What can hang from each mark:
k_861: k_390
k_78: k_59 k_104
k_59: k_78
k_669: k_573
k_390: k_711 k_861
k_711: k_158
k_313: k_285
k_573: k_669
k_158: k_59 k_285 k_711
k_285: k_158 k_313 k_573

Each row was made from one small tree. Brackets hold a mark, then the marks that hang from it, in the order of their numbers. Every link used is in the known rows. Write each row's tree.
In the rows, zero is written as 128.
Known rows:
{k_78 k_59}: [121  88  83  71 130 149 164  60 131  97 140 128 103 162 135 157 158 149
 104 139 125 185  69 155 129]
{k_390 k_711}: [138  66 122  95 155 119 141  70 118 150 172 128  70 156 110 168 166 145
 124 141 122 144  93 135 125]
{k_59 {k_78 k_104}}: [117 133 111  97 188 182 114  60 107  70 137 124  74 163 119 173 161 154
 117 138 129 188 119 174 148]
{k_313 k_285}: [ 98 111 105 137 130 145 139 120 122 148 128 116 116 146 142 163 150 130
 120 119 120 168 102 126 123]
{k_711 {k_158 {k_59 {k_78 k_104}} {k_285 k_313 k_573}}}: [140 191 155 117  96 115 123 145 152  86 114 128 143 111 156 128  82 135
 129 148 104 147 185 137 145]
{k_313 {k_285 {k_158 {k_59 k_78} k_711}}}: [ 98 116 125 114 141 157  97 132 154  99 112 102 156 133 140 103 104  98
 145 102 151 137 114 145 160]
{k_313 {k_285 k_158 k_573}}: [ 90 166 123 175 145 193 124 147 109 187 108 126 159 168 118 136 136 120
  97 126 127 122 133  77 162]
{k_861 {k_390 {k_711 {k_158 k_59 {k_285 k_313 k_573}}}}}: [180 108 164 132  68  27 156 156 146 166 159 138 136  95 153 108  97 112
 145 183 105  84 153  98  95]
{k_285 k_573}: [120 131  97 134 142 164 142 114  98 161 119 129 117 152 115 162 159 154
 116 119 129 137 107 138 124]
{k_313 {k_285 {k_158 k_59} {k_573 k_669}}}: [ 85 180 117 205 144 175 123 174 118 154 102 155 149 156 104  96 127 124
 104  89 131 115 135  71 153]
{k_158 {k_59 k_78} {k_285 k_313 k_573}}: [117 161  96 133 100 136 117 169 142 122  92 111 176  96 158 111  95 143
 168 144 129 166 148 162 150]
{k_390 k_861}: [147  58 112 115 148 101 120  79  99 137 161 123  88 127 133 160 160 126
 144 150 126 125  88 141 124]
{k_158 {k_59 k_78}}: [125 104  90  94 151 139 123  90 128  76 123 118 103 135 143 133 147 160
 170 106 139 169  87 187 150]
{k_390 {k_711 {k_158 {k_285 k_573}}} k_861}: [178  97 174 134 121  18 150 129 125 179 192 144 104 126 132 148 107  88
 142 179 114  86 140  77  99]
{k_313 {k_285 {k_158 {k_59 {k_78 k_104}}} {k_573 k_669}}}: [ 82 229 129 197 183 207 106 153 118  88 108 163 117 177  97  92 110 129
  93 104 129 151 175  93 171]
{k_711 k_158}: [143  97 147  89 124 117 155  80 118 137 148 114 102 144 136 176 185 141
 123 117 120 117  91 126 111]
{k_285 {k_158 k_59 k_711} k_313}: [128  70 136  88  99 158  87 120 140 140 104  97 164  97 134 114 129 126
 118 121 127  92 111 142 165]
{k_711 {k_158 k_59 {k_285 k_313 {k_573 k_669}}}}: [131 167 148 156  70 100 151 183 144 151 109 137 167  90 141 112 122 131
 127 117 113 109 158  97  96]
{k_390 k_711 k_861}: [165  37 133 107 154  70 128  71 106 150 201 133  56 142 113 156 146 120
 141 167 119 119 100 123 122]
{k_861 {k_390 k_711}}: [156  51 121 111 160  92 150  72 107 151 185 136  66 150 117 156 176 130
 134 172 128 124  92 136 101]
{k_313 {k_285 {k_573 k_669}}}: [ 84 181 104 197 139 172 161 166 103 167 116 145 120 157 106 136 153 132
  95  99 132 152 137  89  92]
{k_669 k_573}: [105  91  93  96 157 171 128  99  89 125 116 112  84 145  88 172 182 155
 110  92 133 130  87 151 103]
{k_711 {k_158 {k_59 {k_78 k_104}} {k_285 k_573}}}: [142 178 143 122 139  97 126 121 143  70 121 144 122 132 148 136  88 128
 139 128 121 152 151 146 138]
{k_711 {k_158 k_59 k_285}}: [146  83 138  98 104  56 134 111 158 114 125 123 143 102 169 150 126 119
 164 115 121 126  86 144 121]

Which tree is each row?
[128  49 103  95 117  79 102 121 160 110 106 108 159  80 157 141 102 107
 164 108 138 144  76 187 116] : {k_158 k_59 k_285 k_711}
[190  67 164  77 135  22 147  78 137  88 212 137  47 137 140 117 121 119
 180 146 129 105 116 130 121] : {k_390 {k_711 {k_158 {k_59 k_78}}} k_861}
[114 141 134 151 108 186 107 168 123 158  94 125 167 108  97  84 130 130
  94 101 134  79 147 107 136] : {k_285 {k_158 k_59 k_711} k_313 {k_573 k_669}}
[145 131 134 128  96  69 144 142 145 136 112 134 156 108 157 137 107 123
 151 111 120 114 113 124 118] : {k_711 {k_158 k_59 {k_285 k_573}}}
[110 179 131 146 190 202  90 124 118  72 109 150 116 152  81  93 119 127
  94  96 148 123 156 137 150] : {k_285 {k_158 {k_59 {k_78 k_104}} k_711} {k_573 k_669}}
[179  65 167  96 134  63 173  67 115 151 203 136  62 150 127 158 179 121
 128 167 121  93 102 108  79] : {k_861 {k_390 {k_711 k_158}}}
[175 129 150 123 128  29 160 134 143 118 170 146 111 128 154 107 103 109
 179 165 138 112 137 127  94] : {k_861 {k_390 {k_711 {k_158 {k_59 k_78} {k_285 k_573}}}}}
[150 130 147  79 148 116 128  65 137  39 147 131  70 148 142 147 137 153
 134 110 120 149 125 162 142] : {k_711 {k_158 {k_59 {k_78 k_104}}}}
[123 120 146  84 138 190  68  95 139  69 111 103 133 118 123 111 109 131
 107 138 125 132 155 163 186] : {k_285 {k_158 {k_59 {k_78 k_104}} k_711} k_313}
[129 187 132 151 131 101 155 163 140 103 118 146 145 121 134 108 131 124
 158 102 144 134 135 123 100] : {k_711 {k_158 {k_59 k_78} {k_285 {k_573 k_669}}}}
[ 89 157 128 185 133 166 116 180 130 153 101 140 161 136 103  85 106 103
  98  77 145  98 135  88 125] : {k_313 {k_285 {k_158 k_59 k_711} {k_573 k_669}}}
[109 174 132 141 125 204 108 169 125 125  98 121 167 117  98  71 131 132
 116 110 152 104 160 125 145] : {k_285 {k_158 {k_59 k_78} k_711} k_313 {k_573 k_669}}
[112 143 110 143  96 148 125 161 121 182  98 110 177 104 140 154 127 136
 123 163 114 149 144 130 128] : {k_158 {k_285 k_313 k_573}}
[104  84 129 125 123 139  94 131 149 133 109 109 159 123 138 114 101  98
 123  97 136 113 101 123 151] : {k_313 {k_285 {k_158 k_59 k_711}}}
[106 165 112 162 114 192 151 153  95 172 114 128 129 132 100 133 178 163
  90 124 121 133 149 108 107] : {k_285 k_313 {k_573 k_669}}
[101 169 112 173 109 161 138 181 116 179 100 126 170 106 116 136 150 134
 107 145 121 147 151 109 107] : {k_158 {k_285 k_313 {k_573 k_669}}}
[193  36 167  86 116   4 145  75 131 120 208 142  52 130 138 131 120 116
 157 140 110  80 102 109 113] : {k_390 {k_711 {k_158 k_59}} k_861}
[107 194 122 159 133 215 117 159 114 127 101 132 153 138 100  80 153 155
 122 120 137 118 161 110 172] : {k_285 {k_158 {k_59 k_78}} k_313 {k_573 k_669}}
[140 175 141 114  75 101 141 165 152 120 108 113 171  98 168 114 101 134
 160 140 122 135 158 135 131] : {k_711 {k_158 {k_59 k_78} {k_285 k_313 k_573}}}
[158 147 177 165  97  70 176 164 122 195 173 148 129 112 117 119 153 105
 108 191 114  87 173  65  56] : {k_861 {k_390 {k_711 {k_158 {k_285 k_313 {k_573 k_669}}}}}}
[ 95 166 120 145 138 170 107 164 141 123  99 114 166 140 129  92  84 106
 133  99 155 126 137 125 156] : {k_313 {k_285 {k_158 {k_59 k_78} k_711} k_573}}
[113 133 111 155  85 120 118 193 144 147  89 122 181  69 127 102  98 116
 124 110 131 125 144 140  92] : {k_158 k_59 {k_285 k_313 {k_573 k_669}} k_711}
[119 107 107 129 126 121 118 147 131 164 102 111 169 106 132 155 112 105
 128 128 142 138 112 155  97] : {k_158 {k_285 k_573} k_711}
[123 153 129 115 178 189  81 104 123  78 108 132 127 148 105 109  95 129
 106 113 142 122 147 154 177] : {k_285 {k_158 {k_59 {k_78 k_104}} k_711} k_573}
[120 176 110 135 120 147 100 145 139  85  97 129 144 108 147 126  78 147
 135 157 113 178 174 161 161] : {k_158 {k_59 {k_78 k_104}} {k_285 k_313 k_573}}
